Known rows, with every step that occurs
kenol/luti/ziles: [-0.08  2.90 -0.10 -1.16  0.15  0.15  2.15  0.16 -1.75 -0.10  1.48 -4.11
  1.46  0.78  3.67  1.04 -1.68 -0.51 -0.50  4.09  0.47  0.05  0.31 -4.82
  0.46  0.82  0.63 -0.40  1.89  2.77 -1.68  2.69 -0.87]
vodi/betuv: [ 1.17 -0.71  0.87  1.33 -2.42 -2.46 -0.88  1.18  0.47  0.13 -1.85  3.00
  1.85  1.04 -0.12  0.15 -2.00 -0.02 -2.62  1.99  2.23 -0.83 -0.42 -6.63
  1.76  0.18  1.19  1.64 -0.05  2.79 -0.77  2.69 -1.71]
vodi/sedup/pelo/liri/kenol: [ 4.57  3.76 -3.75 -2.23 -1.63 -2.31 -0.71  6.17 -2.74 -3.43 -0.98 -6.36
  2.03 -0.82  1.81  2.84  1.29  3.12 -0.14  0.26  1.74  0.59  2.92  0.42
  1.66 -4.36  2.88  1.14  1.35  0.59  0.61 -3.46  0.24]
kenol/luti/ziles/liri/vodi: [-0.73  1.20  3.55  0.01 -1.68 -0.35 -1.08 -0.79 -0.24 -1.58  0.34 -2.58
  2.12 -2.11  1.60  1.37 -0.10  0.98  2.30  3.85  0.98 -0.66  1.05 -3.07
 -0.02  1.00  0.31 -0.04  0.08  0.74 -1.89  0.14 -0.25]
sedup/pelo: [ 3.71  1.56 -3.16  1.87 -0.08 -0.17 -0.25  5.17 -0.04 -1.65  1.01 -3.37
 -0.03  4.83  1.84  1.01 -0.95  0.69 -0.27  1.80  1.27 -0.10  2.12 -3.81
  2.00  3.14  0.91  1.92  0.58  1.42  1.09  0.67 -1.11]
ziles/vodi/betuv: [ 1.01 -0.93  3.60  3.04 -2.56 -2.25  0.67 -1.48 -1.12  0.19 -3.84  3.59
  1.88 -0.82 -0.49  0.91 -0.15  1.29 -2.63  1.04  2.24 -2.36  0.86 -4.99
  0.99  0.78  1.17  2.01  1.30  1.76 -1.34 -0.78  0.59]
sedup/pelo/liri/vodi/betuv: [ 2.52  0.72  0.83  0.69 -3.46 -2.73  0.69  2.28  2.59 -0.35 -1.36  1.89
  2.29 -1.68  0.47  1.13  0.27  2.59 -0.66 -0.60  0.59 -0.81 -0.17 -5.55
  0.61 -0.52  0.72  2.39 -0.18  3.07 -1.76  1.37 -3.10]
kenol/luti: [-1.33  3.14  0.51 -1.09 -1.25 -0.35  1.84 -0.51 -1.01  0.52  1.88 -0.77
  0.76  1.24  4.59  0.89 -1.54 -0.97 -0.53  4.06  1.82 -0.03  0.72 -6.54
  0.21 -1.45 -0.57  0.21  3.35  1.16 -2.82  2.59 -0.73]
sedup/pelo/liri/kenol/luti/ziles/vodi/betuv: [ 0.74  1.76  1.56  0.10 -2.50 -3.97  4.18 -0.57 -2.06  1.91 -3.54 -1.42
  3.44 -4.91  1.40  1.69  1.44  3.59 -1.79  0.45  1.93 -1.11  2.54 -4.18
 -0.50 -1.20  1.63  2.04  4.20  3.84 -2.76 -0.65 -0.69]
kenol/luti/ziles/liri/vodi/sedup: [ 1.94  1.01  4.02 -3.31 -1.12 -1.67  0.36 -0.62  1.19 -3.96 -0.81 -2.88
  1.94  1.28  1.43 -1.12  1.01  2.22 -2.26  1.60  1.53  1.10  0.67 -1.88
  0.19  1.76  1.80  1.06 -0.24 -2.74  0.61 -0.45 -0.90]
vodi/luti/ziles: [-0.09  1.67 -0.14 -1.01 -0.30  0.45  0.63 -0.47 -1.63  1.55 -1.08 -4.15
  1.25  2.76  1.96  0.59 -1.30  0.57  0.29  3.71  0.96 -0.07 -0.78 -4.06
  1.79  0.66  0.02 -0.62  0.49  1.90 -0.32  1.94 -1.62]
liri/kenol/luti/ziles: [-0.36  2.97 -1.34 -1.98 -0.43 -1.17  1.00  0.86 -4.20 -0.50  0.28 -7.15
  2.42 -1.12  3.16  1.34 -1.14 -0.16  1.58  4.28  1.80  0.48  1.45 -2.94
  0.24 -1.76  1.54 -0.31  3.41  3.18 -2.21  0.97 -0.05]
sedup/pelo/liri/vodi/ziles: [ 5.30  2.17 -0.78  0.17  0.01  2.82 -0.84  4.70 -0.04 -2.70  0.70 -4.29
  1.73  3.23  1.19  1.58 -1.16  4.14  2.11  0.21 -2.45 -0.58  0.39 -2.83
  0.86 -0.21  0.12  1.35 -1.63 -0.47  3.12 -6.40 -1.96]
pelo/sedup: [ 3.33  1.69  2.75  1.70 -1.54 -1.17 -1.49  2.56 -0.07 -4.13  1.40  0.10
 -0.40  2.41  0.04  0.41  1.62  0.06 -4.13  0.52  2.31  0.77 -1.66 -3.86
  2.73 -1.23  2.59  1.60 -2.83 -0.80  1.36  1.38  1.39]
ziles/liri/vodi/betuv: [ 0.35 -1.80  3.83  1.32 -3.60 -2.99 -2.15 -0.50  1.38 -0.20 -2.56  3.16
  2.70 -1.69 -0.87  0.18 -0.32  1.31 -0.20  1.74  2.48 -1.04  0.32 -5.22
  0.98  0.39  1.03  1.82 -0.46  1.77 -1.58  0.96 -1.55]
liri/kenol: [ 1.51  2.03 -2.58  0.06 -1.87 -1.50 -3.79  3.93 -5.40 -2.58 -1.44 -5.74
  2.21 -0.33  0.65  2.32 -1.15  0.15  3.37  3.45  3.36 -0.53  1.89 -0.79
  1.99 -3.80  2.32  0.41  1.90  1.71 -0.22 -2.73  2.08]
vodi/ziles: [ 4.20  1.02 -0.87  0.80  1.03  3.29 -2.35  3.18 -2.17 -2.06  0.44 -3.23
  1.49  6.17  0.96  0.72 -3.54  1.26  0.31  2.86 -0.95 -0.57  0.61 -3.77
  1.99  0.40  0.94  0.47 -1.53 -0.57  3.70 -4.96 -0.61]

Rows
[-1.10  2.69  0.64 -2.77 -1.46 -1.04 -0.93  0.35 -4.09  0.81 -0.31 -5.43
  2.86 -1.05  3.82  1.15 -1.16  0.87  2.27  4.81  3.03  0.37  3.07 -3.88
  0.03 -4.24  0.81 -0.43  4.09  0.41 -1.27 -3.04  0.30]
vodi/ziles/liri/kenol/luti
[ 3.96  4.74  0.21 -1.63 -0.35 -0.72  5.32  2.00  0.63 -1.35  0.25 -2.59
  0.76 -0.27  3.74  2.07  2.06  4.15 -4.82 -0.41 -1.34  0.33  2.46 -2.27
 -0.01 -0.31  1.15  1.27  0.81 -0.56 -0.18 -0.95 -1.00]
kenol/luti/ziles/vodi/sedup/pelo/liri
[-1.14 -0.51  4.05 -0.45 -3.15 -3.09  0.10 -1.85  1.30  0.96 -1.78  1.36
  3.09 -3.15  0.66 -0.43 -0.36  1.04 -0.32  2.50  2.33 -0.45  0.21 -6.25
 -0.14  0.53  0.60  1.26  0.96  2.83 -2.92  2.63 -2.48]
kenol/luti/ziles/liri/vodi/betuv
[-2.04  2.84  0.53 -2.51 -2.40 -2.43 -0.85 -0.26 -3.78  0.83 -0.28 -4.33
  2.57 -2.60  3.90  1.72 -0.42 -0.12  1.81  5.12  3.87  0.14  2.96 -3.92
  0.36 -4.46  0.79 -0.57  4.41  1.28 -3.24 -0.33  0.78]
ziles/liri/kenol/luti
[ 5.33  1.14 -1.20 -0.60 -0.29 -1.54  0.50  4.94  1.66 -4.71 -0.26 -4.28
  0.55  5.85  0.92 -1.12  0.85  2.80 -1.45 -0.62  1.62  1.26  1.39 -1.82
  1.00  4.22  1.87  3.05  0.27 -1.93  2.70 -0.57 -1.87]
liri/vodi/sedup/pelo
[ 0.81  0.84  1.79  1.20  0.00  0.51 -2.59  0.68 -1.59 -0.95  0.04 -1.59
  1.15  0.60  0.62  2.24 -1.41  0.27 -1.09  4.93  0.74 -0.78  2.27 -2.17
  2.46  1.80  1.73 -0.83 -1.96  1.29  0.25 -0.34  0.96]
luti/ziles/liri
[ 3.81  1.98 -0.53 -1.73 -0.02 -3.08  3.45  2.34 -2.35 -2.59 -1.93 -7.26
  1.82  2.38  2.17 -0.53  1.85  3.39 -2.00  0.13  2.66  1.21  4.13 -0.42
 -0.23  2.53  2.55  2.31  4.21 -1.21  0.93 -2.40 -0.04]
liri/kenol/luti/ziles/vodi/sedup/pelo
[ 4.42  2.60  1.93 -2.21 -1.68 -0.44 -0.27  2.15  1.78 -6.01 -0.60 -1.14
  1.15  1.44  0.95  0.72  1.38  3.13 -3.01 -0.88 -0.37  0.42 -0.80 -0.96
  0.92 -1.18  1.84  1.58 -1.86 -2.78  1.43 -2.25 -0.62]
pelo/liri/vodi/sedup
[ 1.26 -0.89  3.39  2.91 -1.75 -2.07  1.37 -1.40 -1.43  0.19 -3.89  1.74
  2.46 -1.49 -0.97  1.07 -0.42  1.50 -2.94  1.37  1.71 -2.05  0.57 -4.28
  0.94  1.97  1.74  1.79  1.23  2.77 -1.07 -0.13  0.19]
luti/ziles/vodi/betuv
[ 1.02  0.36  2.52  1.25 -1.11  0.29 -3.13  0.26 -0.45 -2.88 -0.46 -2.46
  1.80 -0.69 -0.15  1.55 -0.35  1.14  2.26  3.33  0.79 -1.05  0.94 -1.56
  1.32  1.86  1.09  0.27 -1.68  0.94 -0.43 -1.36  0.32]
luti/ziles/liri/vodi
[-0.26  2.63  2.30  1.11 -0.80 -0.89  1.94 -2.10 -5.40 -0.75 -2.35 -4.85
  2.20 -2.93  1.98  2.62  0.62  1.48  0.85  3.03  1.95 -1.62  2.57 -1.15
 -0.27 -0.40  1.32  0.32  4.26  1.16 -2.12 -3.39  2.80]
liri/kenol/luti/ziles/vodi
[-1.34  1.33  3.40  0.82 -2.19 -0.20  1.21 -3.63 -2.35  2.74 -3.51 -0.87
  0.91  1.76  1.84  1.40  0.80  1.75  0.82  2.32  2.62 -1.65  0.19 -4.54
  1.15 -0.58 -1.33 -0.15  2.88 -1.31 -1.31 -1.89  0.29]
ziles/vodi/luti
[ 3.44  1.29  0.55 -2.53 -0.28 -2.32  2.24  2.89  1.81 -2.62 -0.10 -5.08
  1.20  3.34  2.20 -1.37  1.26  3.08 -1.75  0.68  1.74  1.99  2.78 -2.64
 -0.18  4.36  1.65  2.14  1.31 -1.35  0.99  0.67 -2.46]
kenol/luti/ziles/liri/vodi/sedup/pelo
[ 1.10  2.73 -0.22 -1.72 -1.08 -0.13  1.95  0.87 -0.06  1.00 -0.64 -5.20
  1.63  0.59  2.28  1.23  0.64  3.08  1.86  1.48  0.13  0.12 -0.59 -3.58
  0.59  0.66 -0.57  0.20  0.47  1.82 -0.93  1.07 -3.11]
sedup/pelo/liri/vodi/luti/ziles
[ 4.33  3.77 -1.60 -1.13 -1.77 -2.24  0.07  4.50 -3.71 -3.01 -2.40 -5.91
  1.92 -2.09  1.19  3.31  2.43  4.07 -0.38 -0.28  1.60 -0.04  3.65  1.38
  1.14 -4.15  3.01  1.29  1.84 -0.32  0.42 -5.69  1.91]
ziles/vodi/sedup/pelo/liri/kenol
[ 0.96  4.00  1.00  0.68 -0.92 -0.86  3.85 -0.26 -4.36 -0.05 -1.50 -5.59
  2.06 -3.78  2.87  3.43  1.84  3.11  0.43  1.54  0.73 -1.36  3.76 -1.00
 -0.54 -0.69  1.20  0.61  4.15  1.72 -2.31 -3.68  1.89]
sedup/pelo/liri/kenol/luti/ziles/vodi
[ 1.04  4.75  0.02 -3.37 -2.18 -3.09  3.59  1.06 -2.57 -0.64 -0.77 -4.94
  2.02 -3.17  4.60  1.78  2.26  2.96 -0.92  0.98  2.08  0.57  3.47 -2.05
 -0.97 -4.48  1.14  0.86  5.09 -0.28 -2.35 -2.50  0.47]
ziles/vodi/sedup/pelo/liri/kenol/luti
[ 2.93  3.47  2.94 -2.92 -0.96 -1.69  3.19 -0.73 -2.77 -3.51 -2.55 -4.29
  2.24 -1.74  2.02  1.30  2.26  3.53 -4.15  0.20  0.87 -0.01  2.28  0.45
  0.01 -1.96  2.73  0.93  2.45 -2.11  0.14 -4.17  1.68]
pelo/liri/kenol/luti/ziles/vodi/sedup
[ 0.83  4.34 -2.74 -2.40 -0.39 -1.24  2.74  2.70 -3.00  0.22  0.86 -7.37
  2.21 -2.18  4.18  2.29 -0.12  1.51  0.97  2.75  0.80  0.75  2.27 -2.53
  0.00 -2.10  1.31  0.06  3.55  3.79 -2.30  0.89 -1.01]
sedup/pelo/liri/kenol/luti/ziles
[ 4.77  0.41  0.32 -0.67 -0.72 -1.80 -0.38  4.08  1.88 -3.87 -0.65 -3.71
  0.93  4.79  0.82 -0.95  1.23  3.13 -1.40  0.03  2.09  1.27  2.56 -1.76
  1.16  4.05  2.03  2.66 -0.03 -1.99  2.35 -1.24 -1.54]
ziles/liri/vodi/sedup/pelo
[ 0.67  1.41 -0.68 -0.43 -1.19 -1.51 -4.30  2.72 -5.51 -1.77 -1.80 -6.23
  2.99 -2.17  0.24  2.87 -0.62  0.89  2.75  4.44  3.14 -0.48  3.46  0.40
  2.20 -2.52  2.92 -0.49  0.76  2.21 -0.20 -3.19  2.57]
luti/ziles/liri/kenol
[ 0.48  0.54  3.15  1.53 -2.18  0.14 -3.80  0.61 -0.07 -2.80 -0.46 -0.62
  1.25 -0.34  0.26  1.77 -0.13  0.89  2.71  3.18  1.52 -1.30  1.06 -2.34
  1.50  0.85  0.59  0.60 -1.61 -0.27 -0.87 -1.91  0.75]
ziles/liri/vodi
[ 2.54  2.09  2.70 -2.14 -0.53 -2.09  2.33 -0.91 -3.36 -3.77 -3.25 -5.16
  2.22  0.34  1.45  0.07  1.38  2.79 -3.27  0.81  2.21  0.31  2.30  0.35
 -0.05  0.11  2.98  1.33  3.14 -2.44  0.73 -3.84  1.94]
liri/kenol/luti/ziles/vodi/sedup
[ 2.14  4.28 -2.12 -4.35 -0.19 -2.10  2.99  2.74 -2.04 -1.20  0.41 -7.85
  2.33 -0.95  3.88  1.07  0.76  2.37 -1.16  1.66  1.09  1.62  2.46 -1.73
 -0.14 -1.64  1.99  0.43  2.93  1.90 -1.11  0.38 -1.37]
vodi/sedup/pelo/liri/kenol/luti/ziles
